Known rows, with every way that one mark hangs from another
Y(A V): [-0.387 -0.297  1.279 -0.169 -1.040  0.450  0.698 -1.263 -2.463 -0.511
  0.659  0.532 -3.807  0.807  1.261  0.711 -0.153  0.315 -0.709  1.492
  1.018 -2.144 -1.278  0.389 -0.325]
T(P(U(F Y(B)))): [-0.003 -1.610 -0.582 -1.083 -1.740 -0.114 -2.846 -0.212  1.349 -1.210
 -0.149  2.152  0.380  2.674  1.260 -2.692  3.869 -2.093  2.727 -0.802
  2.379 -1.685  2.326 -0.001 -1.219]
P(U(F)): [-0.719 -1.565 -0.554  0.687 -0.004  0.211 -0.531 -0.394  0.968 -1.583
 -1.632  1.222  0.305  1.096 -0.555 -0.118  2.164 -0.841  2.450 -1.480
  1.659  0.099  0.551 -1.138 -0.043]
M(Y(B K V)): [-0.197 -0.588  0.135  1.940  0.884  0.635 -0.257 -0.029 -0.972 -0.944
 -0.320  2.274 -2.874  1.236  1.287 -0.876  2.247 -0.065 -1.355  3.080
  2.972 -1.291  1.590  2.005 -1.529]
Y(A): [-0.711 -0.018  1.328 -1.042  0.258 -0.599  0.768 -0.883 -0.688 -0.437
  0.755 -0.307 -1.060  1.340  1.458  0.603 -0.225  0.140 -0.775  0.105
 -0.005 -1.668 -0.020  0.679  0.173]
U(Y(B K V)): [-0.059 -1.470  0.085  1.286 -2.109  1.066 -0.894 -2.171 -1.867 -2.091
  0.677  1.171 -3.174  1.169  1.477 -1.239  2.492  0.850 -0.165  4.249
  3.852 -1.920  0.258 -0.485 -1.318]
J(U): [-0.087 -1.594 -0.536 -0.942  0.597 -1.326  0.699 -1.855 -1.042 -1.016
 -1.610  0.583 -0.313  0.174  0.002  0.248  0.733  0.272  1.268  0.249
 -0.722 -0.561 -0.865  0.690 -0.580]
F(A(S(U(P R Y(B V))))): [-0.846 -1.747 -0.497 -2.076 -2.564 -0.160 -1.373 -2.139  1.538 -1.028
  1.154 -1.554 -0.848  1.343  0.457 -0.272  0.682  1.598 -1.089  0.578
  3.975 -4.176  1.635 -0.661 -1.556]
M(Y(A(S) B T(P) V)): [-1.251  0.445 -0.278 -0.509  0.760 -0.290 -1.063  1.635  0.399  0.055
  1.336  1.252 -2.931  3.672  3.138 -0.912  1.212 -1.472 -0.887  1.524
  1.958 -2.555  2.989  5.746 -2.751]
U(F R Y(B V)): [ 0.850 -2.053 -1.243  0.163  0.231  1.814 -4.025 -1.166 -0.039  0.991
 -0.451  2.137 -5.131  0.125  0.795  0.120  0.286  1.421  1.175  1.901
  4.610 -1.982  0.938 -3.436  0.544]
U(F(A(S)) R Y(B K V)): [-0.790 -2.441 -1.391  0.604  0.742  2.502 -2.720 -1.908  0.317 -2.435
 -0.524 -0.446 -5.704  1.598  0.923  0.750  1.939  3.807 -0.310  1.591
  6.610 -3.720  2.065 -0.951 -0.839]
A(S(U(F P R Y(K V)))): [-1.596 -1.559 -0.764  0.300 -2.433  0.619 -1.857 -2.528 -0.252 -2.958
  0.877 -0.234 -3.241  0.249  2.271  2.334  0.692  1.320  0.957 -0.875
  3.916 -3.775  1.041 -1.943  0.254]
T(P(U(F R)) Y(V)): [-0.437 -2.854 -0.898  0.538 -0.150  0.816 -3.794  1.301 -0.885  0.407
 -1.707  2.277 -3.129 -0.066  1.035  0.450  2.999 -2.155  2.054 -1.788
  4.065 -1.387  0.814  0.877 -0.446]
U(F(A(S)) P R): [-1.240  0.356 -1.733 -0.637  0.594  1.268 -0.761 -0.359  2.317 -1.884
 -0.928 -0.120 -1.068  0.750 -0.654  0.599 -0.836  2.536 -0.245 -2.992
  2.551 -2.609  0.932  0.212 -0.074]
P(U(R)): [-1.082 -2.834 -0.574  0.216  0.204 -1.026 -0.581 -1.345  0.620 -0.462
 -0.733 -0.104 -0.658  0.356 -0.366  1.568  1.629 -1.086  1.717 -1.019
  1.234 -0.157 -0.089 -1.314 -0.693]
F(A(S(U))): [-1.126 -0.947  0.174 -1.858 -0.182 -0.417 -0.068 -0.566  1.976 -0.687
  0.304 -3.684  1.050  1.212 -0.176  0.989  0.362  1.382 -1.209 -1.310
  1.514 -2.078  2.022  0.575 -0.700]
P(U(R Y(A(S) K T))): [-3.652 -3.565 -0.262  0.670 -0.442 -0.874  0.044 -2.506  0.004 -3.990
  0.706 -2.149 -2.661  2.815  3.139  2.769  3.133 -0.068  2.184 -0.160
  3.230 -2.688  1.252  0.822 -0.742]
F(A(S(U(P Y(B T))))): [-1.527 -0.445 -0.739 -2.356 -2.202 -1.065 -0.201 -1.091  3.207 -1.592
  0.922 -2.250  1.835  2.649  1.177 -1.470  1.069  0.761 -0.789  0.823
  3.333 -2.810  2.414  1.677 -1.882]
U(P Y(B K)): [-0.733  0.030 -0.154  0.376 -3.010 -0.154  0.292 -2.420  0.024 -3.412
  1.130  2.213  1.037  1.710  1.719 -2.812  2.353  0.154 -0.359  2.461
  2.779 -2.387  0.474  0.285 -1.407]
N(J(U(F(A) R))): [ 0.136 -3.053 -0.399 -3.242  1.965 -1.232 -1.021 -0.715  1.045  2.285
 -4.221  0.015 -2.350 -0.436  1.829  0.166  0.738  2.033  2.002 -1.011
  0.631 -2.046 -0.487 -0.319  0.765]
A(S(U(F R Y(B)))): [-0.470 -2.185 -1.215 -1.492  0.378 -0.511 -3.937 -1.207  2.479  0.409
  0.810 -1.018 -1.015  1.011  1.008  1.950  0.077  1.182  0.599 -0.866
  3.425 -2.370  3.250 -2.997  0.246]
U(F(A(S)) P R Y): [-1.406 -0.764 -1.467 -0.905 -1.099  2.176 -1.438 -0.732  2.370 -2.789
  0.018 -0.485 -0.596  0.733  0.548 -0.090  0.071  2.745  1.257 -3.267
  3.155 -4.069  2.087 -0.934  1.163]
J(N U(F)): [ 0.822 -1.356 -2.062 -0.534  2.313  0.174 -0.663 -0.800  0.119 -0.613
 -1.783  3.323 -0.447  2.462 -1.093 -0.825  0.244  0.614  1.221 -1.845
 -0.662  0.307  0.121 -0.207  0.735]
A(S(U(F R))): [-0.771 -1.381 -1.130 -0.963  1.380 -0.737 -2.796 -0.459  1.713  0.488
  0.098 -1.568 -1.644  0.209  0.578  3.480 -1.057  0.930  0.263 -2.421
  1.856 -1.440  1.925 -2.020  0.493]

Rows
[ 0.202 -3.304  0.948 -3.207 -1.917 -2.050 -0.362 -2.416 -1.249  1.467
 -1.306  1.699 -1.531  0.738  3.379 -2.041  2.019  0.503  1.982  3.101
  0.541 -3.265 -0.622 -0.087 -0.381] => N(J(U(Y(A B V))))
[-0.716 -0.456 -0.594 -0.775  0.188 -0.519 -1.744 -0.068  1.616 -0.450
  0.291 -1.237  0.072  0.593  0.355  1.923 -0.527  0.592  0.370 -1.732
  1.484 -1.032  2.130 -1.118  0.263] => A(S(U(F)))
[-1.499 -2.568 -0.392 -3.216 -1.279 -1.470 -0.551 -2.096  0.751 -0.606
 -1.366  1.340 -0.606  0.243  3.713  0.031  0.603  1.640  3.254 -2.003
 -0.054 -4.449  0.322 -0.485  1.320] => N(J(U(F P R Y(A(S)))))
[-0.586 -1.697  0.998 -3.231 -2.055 -2.314 -1.585 -3.513  0.959  0.302
  1.972  0.339 -0.652  1.718  3.071  0.362  0.104 -0.957 -0.746  0.641
  2.742 -4.308  1.032 -2.295 -0.032] => S(U(P R Y(A B)))
[-0.702 -0.835 -0.323  1.253  1.390 -0.631 -1.341  0.166 -0.308 -0.287
 -0.755  1.224  0.595  0.538  0.697 -0.598  2.253 -0.191 -2.148  2.432
  3.974 -0.236  1.306  1.851 -1.367] => T(Y(B K))
[-1.073 -1.594 -0.675 -1.205  0.455 -1.498 -1.762 -1.034  1.411  0.712
  1.051 -2.437 -0.655  0.078  0.542  3.273 -0.806  0.290 -0.312 -1.715
  0.938 -1.412  1.444 -1.305 -0.327] => A(S(U(R)))
[-1.415 -2.287 -1.858 -1.699 -0.248  0.599 -0.550 -2.366  1.209 -3.675
 -1.598  0.210 -0.887  0.864  0.646  0.190  0.817  2.595  2.352 -2.720
  1.981 -4.235  0.992 -0.092  0.501] => J(U(F(A(S)) P R Y))
[-0.239 -2.629 -0.607 -2.985 -1.360 -1.144 -1.082 -1.713  0.677  0.756
 -2.501  2.416 -0.566 -1.008  3.189 -1.046  1.041  0.861  3.859 -1.233
  0.033 -2.925 -0.619 -1.579  1.706] => N(J(U(F P R Y)))
[ 0.539 -3.545 -1.675 -1.175  1.095 -0.205 -1.195 -2.225 -0.119 -0.346
  0.032  1.762 -0.872  1.686  0.282  0.251  0.641  0.365  1.854 -1.809
 -0.658 -1.376  0.580 -1.503  1.356] => J(N U(R Y))
[-1.154 -0.025  0.310 -0.494  1.894 -0.523 -0.206  0.684  2.018 -0.264
  1.297  0.641  1.182  2.732  1.024 -0.160  0.732 -0.054 -1.551 -0.276
  0.717 -2.498  4.107  2.535 -0.903] => M(Y(A(S) B))
[ 1.064 -2.521 -1.690 -0.066 -0.285  1.871 -1.233 -1.652 -1.221 -1.447
 -0.911  3.716 -2.208  2.023  0.020 -1.426  1.136  0.852  2.611 -0.642
  0.691 -1.391  0.229 -1.443  1.403] => J(N U(F Y(V)))
[ 0.036  0.515 -0.542 -0.175 -1.277  0.182 -0.899  1.108 -1.761  0.615
 -0.036  0.602 -4.627  1.065  2.113 -0.863  0.392 -1.720  0.864  2.032
  1.287  0.007 -1.003  3.422 -2.049] => Y(T(P) V)
[ 0.094 -0.219 -0.773 -1.435 -1.291 -0.537 -2.229  0.450  0.912  0.447
  0.947  0.604 -0.764  2.502  2.739 -2.591  1.810 -1.588  1.063  2.293
  2.134 -0.883  1.704  2.148 -1.553] => U(Y(B T(P)))
[-1.626  0.711 -0.129 -0.892 -1.233 -0.203 -0.310  0.398 -1.631 -1.105
  1.499 -0.558 -4.602  2.799  2.865  0.561  0.092 -0.842  0.060  1.089
  1.182 -2.130  0.045  4.847 -2.543] => Y(A(S) T(P) V)
[-2.000 -1.543 -0.510 -0.573 -2.434 -0.948 -0.852 -2.543  0.603 -2.765
  1.845 -1.525 -0.132  0.542  2.385  2.257  0.893  0.614  0.194 -1.340
  2.203 -3.411  1.443 -1.019 -0.040] => A(S(U(P R Y(K))))
[-0.373 -1.865  0.265 -1.966 -2.815 -1.252 -1.340 -2.478  0.776 -0.230
  1.344 -0.376 -0.112 -0.336  2.499  0.930  0.031 -0.862  0.948 -1.197
  1.569 -3.192  0.514 -2.862  1.171] => S(U(P R Y))
[-0.497 -0.646 -1.520 -0.143 -2.605  0.029 -1.532 -1.752 -0.165 -0.133
  0.758  2.269 -3.622  0.773  1.933 -1.362  0.235 -0.193  0.821  3.596
  4.154 -1.839 -0.782 -0.132 -1.534] => U(P R Y(B T V))
[-0.936 -0.507 -1.854  1.367 -1.167  1.161 -1.992 -2.061 -0.817 -2.151
 -0.638  3.118 -6.279  1.502  3.001 -0.639  1.210  1.140  1.030  3.549
  6.245 -2.108 -0.598 -0.415 -1.070] => U(F P R Y(B K T V))
[-1.038 -1.615 -1.907  1.043  0.486 -0.792 -2.516 -0.916 -1.233 -1.111
 -1.754  2.481 -7.296  3.181  2.338 -0.118  3.478 -1.544  0.966  3.690
  5.762 -0.344 -0.696  2.641 -4.323] => Y(B K T(P(U(F R))) V)
[-1.529 -0.113 -0.096  1.923  2.261  0.282  0.962  1.441  0.285 -1.511
 -0.595 -0.094 -1.756  1.332  3.073  0.500  1.702 -0.682  0.147  0.741
  1.348 -0.239  1.894  3.702  0.003] => M(Y(K T))
[-0.187 -1.346 -1.857  0.208 -0.906  0.806  0.467 -2.726 -0.643 -4.368
 -0.700  4.396  0.276  2.817  1.016 -2.159  2.090  0.854  1.976 -1.490
  0.495 -2.030  0.176 -0.112  0.897] => J(N U(F P Y(K)))
[-1.502 -2.547  0.788 -0.284 -1.396  0.586 -0.565 -1.502  0.561 -2.730
 -0.247  0.515 -0.132  2.122  1.596 -0.190  2.794 -0.413  3.141 -1.483
  2.264 -2.652  1.590 -1.898  1.408] => P(U(F Y(A)))
[-0.814 -3.655 -0.710  1.058 -1.335  1.605 -2.379 -1.531 -0.249 -1.310
 -0.923  1.176 -3.696 -0.085  0.631  0.915  2.412  0.071  3.879 -0.684
  3.799 -1.974  0.492 -3.306  1.083] => P(U(F R Y(V)))
[-0.924 -0.628  0.104 -1.137 -1.052  1.111 -1.198 -1.962  0.409 -1.789
  0.651  1.668 -2.445  0.891  2.727  0.569 -0.333  0.873  1.411 -2.072
  2.261 -4.225  0.635 -2.011  2.190] => U(F P R Y(A))
[-1.179 -0.319 -1.201 -1.151 -0.374 -0.880 -1.803 -1.098  1.897 -0.616
  0.366 -0.272 -0.444  0.339  0.530  2.250 -1.144  0.630  0.171 -2.692
  1.814 -2.006  1.240 -1.466  0.003] => A(S(U(F P R)))
[-0.584 -2.110 -0.219 -0.781 -1.190  0.349 -1.792 -1.000  1.078 -3.273
 -0.863  0.673 -0.800  3.740  1.686 -2.530  5.327 -0.718  1.648 -0.176
  4.045 -2.785  2.403  1.477 -1.844] => T(P(U(F(A) Y(B K))))
